What can hang from each mark
X: C
D: C
J: A D X
M: C J
C: Q
A: C J
Q: C J

Each row was made from one small tree. Brackets hold a mark, then the marks that hang from it, in alphabetical order. Every link used is in the known rows. Write each row's tree.
Known rows
[M [C Q]]: [-4 0 1 -1 0 -1 -2 -3 -6 9 10 -11 -28 -3 2 15 2 -11 -11 -1 3 -3 -4 2 1 1 6 16 2 0 -2 3 5 -4 3 -10 3 -1 24 -10 0 1 1]
[Q C J]: [-1 14 -5 6 -6 5 -5 -13 -13 2 -11 3 8 -2 -4 -14 10 0 -4 5 -2 5 -2 0 -17 -2 -1 5 15 -1 -1 -5 4 0 -10 0 2 -1 6 -8 -5 8 -2]
[Q C [J A D]]: [6 -6 -6 2 -3 3 -3 -2 -2 -5 -20 9 40 1 -2 -27 -4 4 -5 11 -2 -3 0 -4 -10 0 -26 -6 6 0 13 -8 5 -7 -10 3 1 -6 -11 -5 -1 2 -11]
[X [C Q]]: [3 8 2 2 2 -4 1 -6 0 2 8 -9 -12 -2 -1 21 6 -5 3 -4 1 2 -10 2 -6 10 5 8 5 -1 -6 -7 0 -3 7 -4 9 2 21 -5 4 7 -1]
[C [Q [J X]]]: [0 -5 1 -1 2 3 -2 -11 -6 3 10 1 -31 -1 -1 8 13 -1 -3 -2 -2 -5 4 -1 -3 -7 17 1 0 1 -5 0 -3 5 -5 -4 0 0 -3 -8 0 0 7]
[Q C]: [-2 15 -2 2 -8 3 -4 -9 -8 6 -6 -4 14 -2 -4 3 4 -4 1 1 2 7 -6 8 -10 6 -4 10 20 -2 -4 -2 2 -13 -2 0 1 1 8 -5 -2 9 -1]
[X [C [Q [J A D]]]]: [7 -13 -3 1 6 -5 1 1 6 -7 -5 4 17 0 2 -11 -5 3 0 5 -5 -7 -5 -9 -6 5 -16 -6 -7 0 10 -11 -1 1 0 0 10 -3 2 -4 4 1 -9]
[C Q]: [-1 7 0 -1 -1 -1 -3 -11 -2 6 11 -6 -13 -1 2 18 4 -5 1 -4 1 -1 -4 4 -5 3 12 11 1 -3 -10 1 -3 -13 1 -11 0 1 12 -6 8 6 5]
[D [C [Q J]]]: [-6 11 -1 1 0 1 0 -7 -9 1 -1 -1 -10 0 3 11 6 0 -6 3 -5 0 -4 -1 -17 -11 2 6 -2 -1 -7 -8 -7 4 2 -13 7 2 16 6 4 2 3]
[D [C [Q [J A]]]]: [-5 2 -1 1 -2 -1 -2 -5 -5 -5 -5 2 5 0 4 4 2 2 -11 5 -7 -3 -6 -7 -15 -9 -12 5 -6 -4 -6 -6 -7 -6 3 -16 10 1 8 6 6 2 -6]
[Q C [J A D X]]: [7 -15 -3 0 -4 4 -2 -1 1 -6 -15 10 29 1 -6 -24 -3 5 -4 6 -1 -3 5 -2 -6 -2 -21 -11 5 2 11 -4 5 0 -8 7 0 -5 -19 -6 -5 -3 -8]
[X C]: [0 17 -1 6 -7 -4 0 -5 -1 2 -1 -5 1 -3 0 11 4 -2 6 0 4 4 -9 4 -3 11 5 10 10 1 -8 -1 7 -12 0 10 4 2 20 0 1 8 -2]
[C [Q [J A]]]: [0 -5 -4 2 0 1 -4 -12 -4 -1 2 7 -4 -1 6 -2 6 0 -7 3 -5 -10 -5 -8 -11 -3 -5 4 -5 -5 -4 0 -2 -16 -10 -12 6 -2 3 -6 5 4 -3]
[D [C Q]]: [-5 15 2 -2 -1 -2 0 -2 -3 3 3 -10 -8 -1 1 26 2 -4 -1 -4 -1 6 -7 5 -12 -2 3 12 4 -3 -12 -6 -7 -7 12 -13 4 1 16 7 6 4 3]
[M C [J A D X]]: [3 -24 0 -1 -9 -5 3 14 4 0 2 -5 -4 -2 -3 1 -11 -2 -16 0 8 -3 5 3 25 1 -15 4 6 3 9 8 14 -3 -2 10 -5 -4 -7 14 -2 -11 -7]
[A [C [Q [J X]]]]: [-10 5 4 1 5 5 -3 -9 -3 -3 8 -3 -23 0 0 7 8 0 2 -9 -6 1 5 -4 -4 -4 23 -5 4 1 -3 5 -11 19 1 -10 1 4 -5 0 -1 2 10]
[A [C Q] J]: [-11 26 3 4 6 -3 0 -1 -2 1 12 -5 -21 0 8 12 7 -2 11 -4 -2 6 -5 -1 4 6 21 7 5 -8 -5 5 -9 -5 6 -16 -1 10 7 -2 1 9 8]
[D [C [Q [J A X]]]]: [-4 -10 2 0 -1 0 -1 0 -4 -7 0 2 -8 1 0 12 5 4 -11 0 -5 -3 -1 -3 -10 -10 -8 -1 -3 -1 -5 -5 -4 4 5 -11 7 0 2 7 0 -4 -4]
[A [J D [X C]]]: [6 12 3 0 1 -6 7 15 8 -2 4 4 -9 0 -1 3 3 2 16 2 8 5 0 3 13 10 3 0 -2 2 2 0 7 6 3 19 -5 4 4 -3 -9 -2 2]
[Q [J D X]]: [4 -5 -3 -1 -2 6 1 -3 0 5 -2 4 -5 0 -2 -14 1 1 5 3 3 -2 8 3 1 -5 6 -6 -3 4 0 6 7 3 -9 13 -9 -2 -7 -7 -3 -4 6]

Write each row's tree
[0 -9 -1 -2 -4 2 4 10 1 -3 -12 9 20 2 0 -10 -6 6 -3 7 -1 -1 2 0 -4 -10 -15 -8 -9 2 0 -2 2 1 1 11 -1 -2 -7 8 -1 -8 -4]  [Q [J A [D C] X]]
[-4 -7 0 3 0 6 -1 3 4 -3 -8 6 18 3 1 -23 -7 7 6 1 -3 0 6 -4 2 0 0 -13 -4 2 4 6 -1 6 -4 6 -4 0 -18 5 -1 -2 0]  [Q [J [A C] D X]]
[0 -1 2 4 -7 -2 0 5 3 -4 0 3 3 -1 -3 14 2 0 3 0 5 1 -7 4 1 11 0 1 6 1 -9 2 12 -14 1 15 7 1 0 2 -2 2 -7]  [J A [X C]]
[3 -3 6 -2 3 -3 1 -3 3 -1 10 -9 -21 -2 -5 29 8 -3 2 -8 2 1 -4 3 0 8 11 4 6 1 -7 -3 -2 5 9 0 8 2 12 -3 -2 2 1]  [J [X [C Q]]]
[5 -4 0 -3 -6 -2 5 4 4 3 8 -5 -10 -1 -5 9 -6 -1 1 -7 7 5 6 11 18 2 6 1 7 2 1 8 4 5 -1 13 -12 0 -10 13 4 -3 6]  [M [J D X]]
[-5 4 -2 -1 9 3 0 -7 1 -2 -3 -4 6 1 4 -11 -3 0 2 -2 -6 1 4 -5 -3 -2 14 -9 -5 0 6 -1 -15 11 1 -12 -3 1 1 0 3 4 5]  [A [C [Q [J D]]]]
[-4 -4 2 -2 8 3 -1 -2 3 -2 4 -5 -3 2 -1 -5 -1 2 3 -8 -5 0 8 -3 2 -4 17 -13 -3 3 5 2 -13 23 3 -7 -2 2 -11 0 -1 -2 9]  [A [C [Q [J D X]]]]
[3 -13 -4 -3 4 0 -2 -3 2 1 -2 5 14 1 5 -14 -4 0 -6 5 -4 -9 0 -7 -4 -3 -11 -4 -13 -2 4 -2 -3 -7 -7 -7 0 -5 -4 -5 8 -1 -5]  [C [Q [J A D]]]
[2 10 5 -8 8 -6 7 16 3 1 8 -2 -16 2 0 18 0 1 6 -2 3 3 2 4 8 -3 1 2 -7 -2 -2 -4 -3 12 15 -5 -4 5 2 6 -2 -7 6]  [A [J [D [C Q]] X]]
[-10 3 1 8 -4 6 -5 -3 -2 -3 -5 7 3 1 2 -12 2 5 2 -2 -4 1 3 -6 -4 -2 9 -5 7 0 -5 8 -2 -3 -5 2 1 3 -12 5 -2 2 0]  [Q [J [A C] X]]
[4 -1 -4 -4 6 1 0 -7 -2 4 2 0 -1 0 3 -12 1 -3 -1 2 -2 -5 3 -4 -4 -5 4 -1 -10 0 5 -1 -5 1 -5 -7 -4 -3 2 -9 5 0 5]  [C [Q [J D]]]
[5 -24 -1 -5 6 1 0 -1 5 -3 3 4 3 2 0 -8 -3 0 -4 3 -2 -10 6 -4 1 -4 -7 -9 -13 0 7 1 -4 -1 -4 -2 -1 -4 -13 -7 3 -7 -1]  [C [Q [J A D X]]]
[-1 3 -5 7 -8 4 -6 -7 -10 -4 -16 10 22 -2 0 -17 7 3 -8 9 -3 0 -4 -2 -14 0 -18 3 10 -2 0 -6 5 -12 -12 -2 7 -3 -6 -6 -3 7 -10]  [Q C [J A]]
[4 5 -6 1 -2 3 -2 -6 -7 1 -15 4 22 -1 -4 -21 -1 0 0 7 -1 3 2 -1 -9 -1 -9 -5 8 1 7 -7 3 4 -9 3 -4 -4 0 -8 -4 3 -3]  [Q C [J D]]
[8 -13 -1 2 -1 -1 2 5 5 -9 -8 11 16 0 -3 -15 -3 6 5 5 1 -4 1 -4 4 4 -10 -10 -5 4 6 -4 8 5 -5 18 4 -3 -8 0 -4 -5 -8]  [Q [J A D [X C]]]
[1 6 1 -8 3 -3 4 4 1 4 1 -9 10 1 0 15 -8 -4 1 -2 1 4 -4 5 -5 -3 -8 3 -5 -2 -4 -8 -8 3 14 -10 -1 -1 11 5 9 0 2]  [J [D [C Q]]]
[9 3 6 -4 9 -7 7 13 8 -3 14 0 -21 1 -1 16 3 0 12 -3 5 2 -2 1 15 9 7 0 -3 -1 6 -4 0 12 9 5 0 4 0 -5 -5 -2 2]  [A [J D [X [C Q]]]]
[3 -15 -4 1 -9 -7 3 11 2 2 -2 -7 6 -2 2 -5 -14 -3 -17 3 6 -2 -2 1 21 2 -19 11 4 1 8 6 14 -7 -3 7 -5 -4 0 13 4 -6 -10]  [M C [J A D]]
[9 -11 2 0 -3 -3 2 11 11 -4 -2 3 20 1 -5 1 -7 2 9 -1 5 0 -2 6 7 11 -11 -5 -1 4 1 -1 10 -5 2 18 3 -3 -7 1 -1 -3 -7]  [J A D [X C]]
[3 11 0 -3 2 -2 4 10 4 6 7 6 -14 1 2 -3 2 -1 15 2 7 4 6 5 17 4 8 2 -4 -1 0 7 7 -8 -2 14 -13 4 -4 -11 -5 -3 8]  [A [J D X]]
[-12 14 0 4 4 4 -5 -14 -6 2 5 -3 -9 -1 3 -2 6 0 1 -3 -8 1 -2 -5 -8 -3 17 1 3 -3 -3 0 -14 5 -2 -17 3 2 6 0 1 9 6]  [A [C [Q J]]]
[-3 10 6 -4 11 -3 2 11 7 2 14 -5 -15 2 2 8 -1 1 13 -8 0 3 5 0 17 4 19 -4 -3 -3 6 6 -9 14 9 -7 -8 8 -9 -1 -4 -1 9]  [A [C Q] [J D X]]
[-5 -4 -2 2 1 0 -2 -10 -11 6 6 -6 -31 -3 4 0 7 -7 -15 4 -2 -5 0 -7 -3 -7 9 11 -1 1 1 5 2 6 -6 -11 4 -1 24 -10 -4 0 0]  [M [C [Q J]]]
[-4 8 -2 2 -1 2 -2 5 6 1 -7 2 37 3 5 -12 -15 0 7 -1 0 5 -2 -1 3 7 -7 -4 -1 -1 -3 4 1 -15 1 2 -2 0 -12 6 6 5 -2]  [J [A C] D]
[2 -15 2 -3 -6 -4 5 9 3 3 7 -10 -23 -3 -5 5 -8 -4 -13 -5 9 2 7 7 27 -1 1 6 8 5 8 11 11 14 -1 11 -9 -3 -2 12 -4 -10 1]  [M C [J D X]]
[3 -3 2 -4 -6 -1 3 15 6 -1 -6 2 25 2 -3 7 -11 3 3 1 4 3 0 7 2 -2 -18 -3 -4 2 -2 1 6 -9 9 9 -3 -1 -9 12 2 -6 -4]  [J A [D C] X]
[-9 19 8 1 6 -2 -1 3 0 0 17 -3 -33 0 3 17 9 -1 11 -10 0 6 1 1 10 5 24 2 5 -5 -5 8 -7 3 8 -10 -2 10 -2 1 -4 4 10]  [A [C Q] [J X]]
[4 -14 0 -6 6 3 0 -5 1 2 6 -1 -11 0 -3 -2 2 0 -1 -3 0 -6 8 -1 1 -7 4 -7 -9 3 6 1 -6 16 -4 -3 -5 -2 -5 -11 1 -5 7]  [C [Q [J D X]]]
[0 -6 0 7 -5 -1 0 -1 -1 -6 -5 10 -2 -1 -1 -4 7 5 1 3 0 -3 -3 -4 -4 3 -2 -3 2 2 -2 -2 11 0 -5 14 9 0 0 -1 -6 0 -8]  [Q [J A [X C]]]
[0 4 3 -5 -2 1 5 7 2 4 -3 -4 11 1 -4 12 -7 0 5 -2 6 7 1 10 0 -4 -2 -2 1 1 -3 2 2 4 10 10 -7 0 2 9 0 -6 4]  [J [D C] X]
[-6 5 -4 5 0 4 -2 -2 2 -1 -13 7 30 2 5 -26 -11 4 5 5 -4 0 1 -7 -2 0 -6 -8 -2 0 4 3 -1 -7 -5 2 -2 -1 -11 5 4 4 -4]  [Q [J [A C] D]]
